Known rows, with every step that occurs:
C, J: [ 15  19   9  24  10  -6 -14  14 -24  23 -37   6  -2  -6   2   4 -21  27
  13   0  -9   3 -24  10  13  -4  14 -12 -10 -33]
Y, U, R, Z, B, F: [ 27  25 -10   3 -16 -26 -15   0 -20  10  -7  -1   1   0 -33  36  21  33
  42  17   6  -2 -31  12  65  -5 -28 -41  30   5]
R, U, B: [  6  35  14  14  21 -38  -9 -21 -12   3  -9  -7  -7 -18  -5  -9  27  -2
   3   0 -17  -6 -25  26  -3  10  15 -41 -25 -32]
Y, C, R, Z, B, U: [ 37  28   1  12 -27 -29   5 -35   4  18 -25  11  21 -21 -40   5  -2  18
  10  22 -32 -22 -30  26  40 -21 -19 -15  27  12]
P, U, J, V: [ 30  18  17  13 -29 -21  10 -12  20  15   4 -22  11  17 -22  28  15 -18
  32   2 -14   0 -43   4  -6 -30  17 -24  10   1]
J, U: [  2  30  27  32   3 -11   6  -3 -12  14   3   0  15 -12 -21   9  23  13
  25 -16   1 -11 -11  12   8  -4  -7 -27   5 -17]
J, U, Y, C: [  4   6  12  17  -3  -7  14 -25 -11   6   6   5  25 -32 -17  22  25  -4
  17 -24 -13 -34 -10  18  -9 -18  -6 -20  13 -12]
J, U, R, Z, B, F: [ 16  34   9  14 -21 -24  -6  -2 -13   0 -12   2  21 -12 -29  34  34  43
  39  14  16 -11 -16  17  46   6 -22 -37  38  12]
Z, B, N, R, U, Y: [ 13  30 -19  24 -15  -3 -34 -35   7   3 -17 -17 -10 -26 -26  21  12  31
 -14  -5  -3  -4 -41  19  -7  13  30 -33  25 -37]
N, R: [ 23  37   2  16   1 -12 -16   7 -18  20 -16 -10  -7  -4 -29   0  12  20
   6  -8  -2 -16 -19  11   2  12  19 -23  -6 -29]
Y, C: [ 15  14   6  33  11 -14  -7 -15 -19   9 -11  12   4 -14 -30  -9  -3   3
  12  -9 -14 -18 -10   4  -1  -2   3  -3 -10  -5]
R, U, Y, C, J: [ 10  -7 -18  13   7 -13 -16 -20 -20   2 -33  19   4 -41   0   9 -10   1
 -10 -11 -28 -13 -39  10 -14   2  23 -11 -12 -41]
C, R: [ 27  26  15  14   6 -13   7  -3  -8  21  -6  -5   6   8 -21 -11  -1  19
  10   7 -15   2 -29  16  27 -25  -1 -33 -14 -35]
Y, C, J: [ 11   5  -3  33   9  -6  -9   0 -30  11 -37  26   1 -22 -13  -1 -25  15
  12  -6 -18 -13 -18   5   2   3  13   6 -14 -14]
N, R, Z, B: [ 22  50 -13   4 -20 -15 -20   4 -11  27 -37 -12  -9  -6 -38  14   3  35
  -2   1   6 -16 -23  10  17  18  -4 -12  20  -6]
B, U: [ 34  31  31  23   1 -28 -11 -17   0  24  -9  -8  10 -10 -12   3  14  11
  23   7 -19  -8 -21  30  16 -19  10 -33  14 -17]
Y, C, J, U: [ -6   8  10  42   0  -3  10  -1 -29   5 -23  33  20 -34 -17  10  -5  13
  23 -18 -14 -24 -12   6   2   9   2   1  -5  -9]
Z, B: [ 19  41   9  29   5  -9 -25 -13  -3  17 -19 -13  -1   0 -21  -6 -19  25
  14  -2   2  -2 -19  19   7  -2 -11  -7  20  -8]
R, Z: [ 19  29  10   6   0 -22  -4   5 -12  30 -21   1  -5  -2 -20  13  15  20
   5   5   0   2 -18   4  23 -10  -4 -25  -5 -12]
U, B, N: [  6  28  26  35   8 -22   2 -20  -7  14  -7  -4 -13  -7  -3  11  26  24
  21  10 -10   1  -7  25  11 -11  24 -42 -11 -14]
P, U, Y, C, R: [ 33   4   5   1 -21 -22  17 -17  -3  11  -1 -11  11 -12 -11  18   6 -19
   4  21 -17 -18 -37  18   3 -32  -9 -30   5 -30]
U, R, Z, B: [ 39  25  -3  18  -2 -36 -26   1 -17  17 -20   1   9  -5 -20  21   4  41
  12  13  11   5 -25   7  34   4 -24   0  18   9]
J, U, P: [  4  20  33  21   4 -26  18 -14 -20  23  13  -6   9  -7 -19  15  33   9
  38  14  -7  -9  -6  11   8  10  -4 -25  -6 -23]
C, J, V: [ 17  16   9  18   0  -2   4  13 -20  26 -17   9   6   4 -15  -1 -14  22
  18  -6 -19  -5 -31  -3  -9 -11  27  -3 -10 -11]
U, J, V: [ 28  17   9  11 -11  -8   4 -21  12  20   0 -13  14  17 -27  13  11   5
  30 -20 -25  -5 -34   6   0 -36  24 -20  -1   1]
B, F: [ 15  33  15   9   3  -2  -9  -3 -10  10 -19 -13  -7   7 -19  -3  13  19
  29  10  -2  -4 -12  20  19 -15  17 -54   3 -27]
P, U, R, Z: [ 44  15  15  16 -14 -57  -9  21 -18  16  -7  -1   3  -5 -10  38  29   6
  13  34  17  11 -31  -2  27   4 -17 -16   2  -5]
N, R, U, Y, C: [ 18  13 -23   4  -1 -17 -18 -27 -15   0 -12   0  -1 -37 -30   7  21  -5
 -19 -20 -21 -34 -36   9 -23  16  29 -21  -9 -38]
B, N: [ 12  19  20  48   4  -6  -9 -13  -5  18  -7   4 -10  -1 -19   7  11  31
  16   5   0  14 -13   8  14 -12  21 -28  -2 -19]
U, B, Z: [ -9  37  33  29  12 -16  -1 -18  -2  27 -14 -15  -4   6   5  -1  14  21
  23   5   2  -3   0  28  -2 -11  25 -39 -16 -21]
Z, B, U, J: [ 38  33  13  23 -21 -20 -26 -47  30  15 -27 -23  20  -6 -10  21  -6  17
  36  -3 -24  -4 -36  47  28 -31   3 -26  45  -1]
J, V: [ 21  27  17  18   3  -9   6  -2  -9  24   9  -6   7  13 -33  -8   9  10
  17 -11 -15  -9 -23  -3 -13 -17  17 -12  -6  -2]
Y, U: [ 14  22   9  22   9 -14  -4  -2 -17  25  10  -3  -6  -1 -23  12  11   4
  27 -13  -8  -3 -25   9  27 -14 -13 -32  -3 -23]

Rows:
[ 33  20 -10  16  -7 -37 -19   2 -22  21   3   6   5  -8 -28  36  10  29
  25   5   7   2 -34   3  53   1 -42  -8  22  10] | Y, U, R, Z, B
[ 44  13  21  31  -1 -49 -16  12 -19   8   3  -8   7  -2  -6  21  17   3
  21  26  14   9 -29   7  13   6  -9 -12   3 -15] | P, U, R
[ 15  -1   1  17  12 -36  15 -38 -23   3   4  16   0 -14 -40 -17  13  -8
   7  28 -37  -7 -34   2  11  12   9 -19 -40 -37] | Y, C, R, U, P
[ 13  39  19  29 -23 -31   3  -3  -8  12  -9 -17 -22 -12 -11  28  41   8
  15  28   4 -10 -19  25  -2  18  31 -47  -1 -22] | P, U, B, N, R
[ 22  29   9  28 -10 -34  -8  -1 -16  11  -5   8  27 -19 -26  32  25  37
  23   1  17  -6 -21   8  36  10 -35  -4  28  16] | J, U, R, Z, B
[ 17  -6  -7   8   2  -2  -7  -9 -23  16 -37  11   7 -28   6  18 -19  11
   5  -9 -23 -18 -22  15  -6 -16  14  -6  -2 -28] | U, Y, C, J
[ 17  17   2  21   4 -22 -21 -31  12   3 -19  -7   3  -7 -17  10  12  -1
  11 -16 -20  10 -43  14  13 -12  21 -36 -11 -33] | R, U, J
[  6  28  -3  45   0 -12 -23 -16  -8   4 -10   5 -18 -19 -39   4  27  25
  -8  -3  -6   3 -34   0   1  26  45 -36 -14 -39] | B, N, R, U
[ 17  23   1  10   7 -35 -13 -15 -25  15  -4  -9 -16 -10 -34   0  30   5
   3  19 -16  -6 -31   5  -6  43  31 -28 -28 -48] | N, R, U, P
[ 17  55 -14  -9 -29  -3 -18   3  -8  17 -44 -17 -13   0 -43  14  14  40
  13  15   6 -18 -19  19  27  13  11 -46  30  -8] | N, R, Z, B, F
[ 19   2 -12  22  -4 -20   1 -46   8  -9 -15  14  15 -14 -35  -2   3  -8
   6 -11 -41  -5 -51  10  23 -21  15 -29 -25 -27] | Y, C, R, U, J
[ 16  19   2  26 -13 -27 -11  15 -26  14 -31  20  26 -26  -9  39   1  48
  23   5  10  -3 -28   8  40  18 -26   4  24   6] | C, J, U, R, Z, B
[ 28  26   7  -2  -7 -20  14   6  -9  30 -17   3   2   6 -25   7  11  23
   1  17 -12   5 -29   7  43 -25  -8 -37 -13 -25] | C, R, Z
[ 28  19  16  20 -20 -26  -8 -12  15  12 -15 -22   1   7  -5  31   9 -12
  29   9  -2   8 -37  20  13 -22   3 -33  10 -20] | P, U, J
[ 16  11  14  11   9 -27   9 -14 -26  33  22  -8 -11   6 -22  17  22  -2
  41  17 -14   0 -18   6  26  -1  -8 -28 -14 -29] | Y, U, P
[ 13  41  -5  47 -14   1 -26 -14  -4  14 -22  -8 -13  -7 -38   9  -2  46
   8   1   5  -4 -20  13   8  15  22 -15  23 -13] | Z, B, N, R
[ 37  54   0   4 -31 -27 -21 -11   1  31 -33 -12   3 -17 -35  20  15  32
   8  10  -9 -23 -28  29  24   9   3 -22  39   0] | N, R, Z, B, U
[  8  31  14   9  11 -29   9 -10 -18  20   9 -10  -9  -5  -7  12  25  -2
  33  -8 -16 -16 -19  28  21 -13 -10 -44 -13 -19] | Y, U, B
[ 23  13  -2   7  -7 -20  18  -7 -16  19 -17  21   6  -8 -39   2   6  12
   0  10 -21 -12 -23   0  34 -20  -9 -19 -19  -7] | Y, C, R, Z
[ 36  20  37  14   0 -40   1 -28 -10  32   3 -13   5  -4 -11  10  25   7
  36  36 -25  -4 -14  29  16  -5  14 -30   3 -22] | B, U, P
[ 15  29   5  40  -7  -2 -13  -3 -12  18 -13   0 -14  -7 -33  13  20  36
   7   1   1  -1 -17   7  11   8  36 -30  -3 -26] | B, N, R
[ 22  11  -7  41 -15 -29 -16  -9 -16  19   6  16  -5 -10 -33  48  18  46
  27  13   9  15 -31  -1  59  -3 -24 -16  25  13] | Y, U, R, Z, B, N
[  5  40 -13  51  -7  -8 -36 -26  -1   2 -18  -1 -16 -20 -44   2   6  35
  -7  -1   0   2 -38   8   1  34  30 -22  13 -25] | Z, B, N, R, U
[ 22  26 -12  13 -15 -15   6 -20  -8  16 -27  14   8 -10 -44  -2 -15  22
   1  12 -16 -15 -27   7  32 -13 -25  -5   7   7] | Y, C, R, Z, B
[ 29   2  -3  -1  -1  -8  14 -24  -9  13  -5  -3  16 -12 -16   4   1   4
   1  -1 -29 -21 -27  20   9 -39  -1 -26  -6 -30] | U, Y, C, R
[ 34   7   5  28  13 -35 -15   5 -30  16  21   6   6  -3 -18  22  19  13
  33  -6  -1   2 -29   4  37  -5 -19 -19  -6 -16] | Y, U, R
[  3  40  13   0  10 -26  -5 -22  -7  -6 -16 -13 -12 -11 -10  -9  37   4
  19  14 -18  -9 -22  33   6   6  28 -74 -16 -35] | R, U, B, F
[ 39  32   5   6 -31 -41 -19   9  -8   4 -24 -14   0   1 -19  37  20  22
  30  50  21   5 -31  14  39   7 -20 -34  38   5] | P, U, R, Z, B, F
[ 27  13   0  -7   4 -18  -1 -24   1  12  -2 -13   8 -11  -9   2  12   4
 -11   3 -26   1 -49  21  13 -26  10 -51 -12 -61] | C, R, U, Y
[ 54  27  16  36  -1 -42 -35 -21  -5  11  -8  -7  25 -16 -12  12   3  32
  29  14  -8  -5 -27  34  26  -3 -12  -7  37   5] | Z, B, U, R
[  9  16   3  33  -1 -27 -10 -26 -17  12   0   0 -25 -12 -38  11  38  21
   6  26 -12   7 -28  -1   1  40  48 -34 -25 -44] | B, N, R, U, P
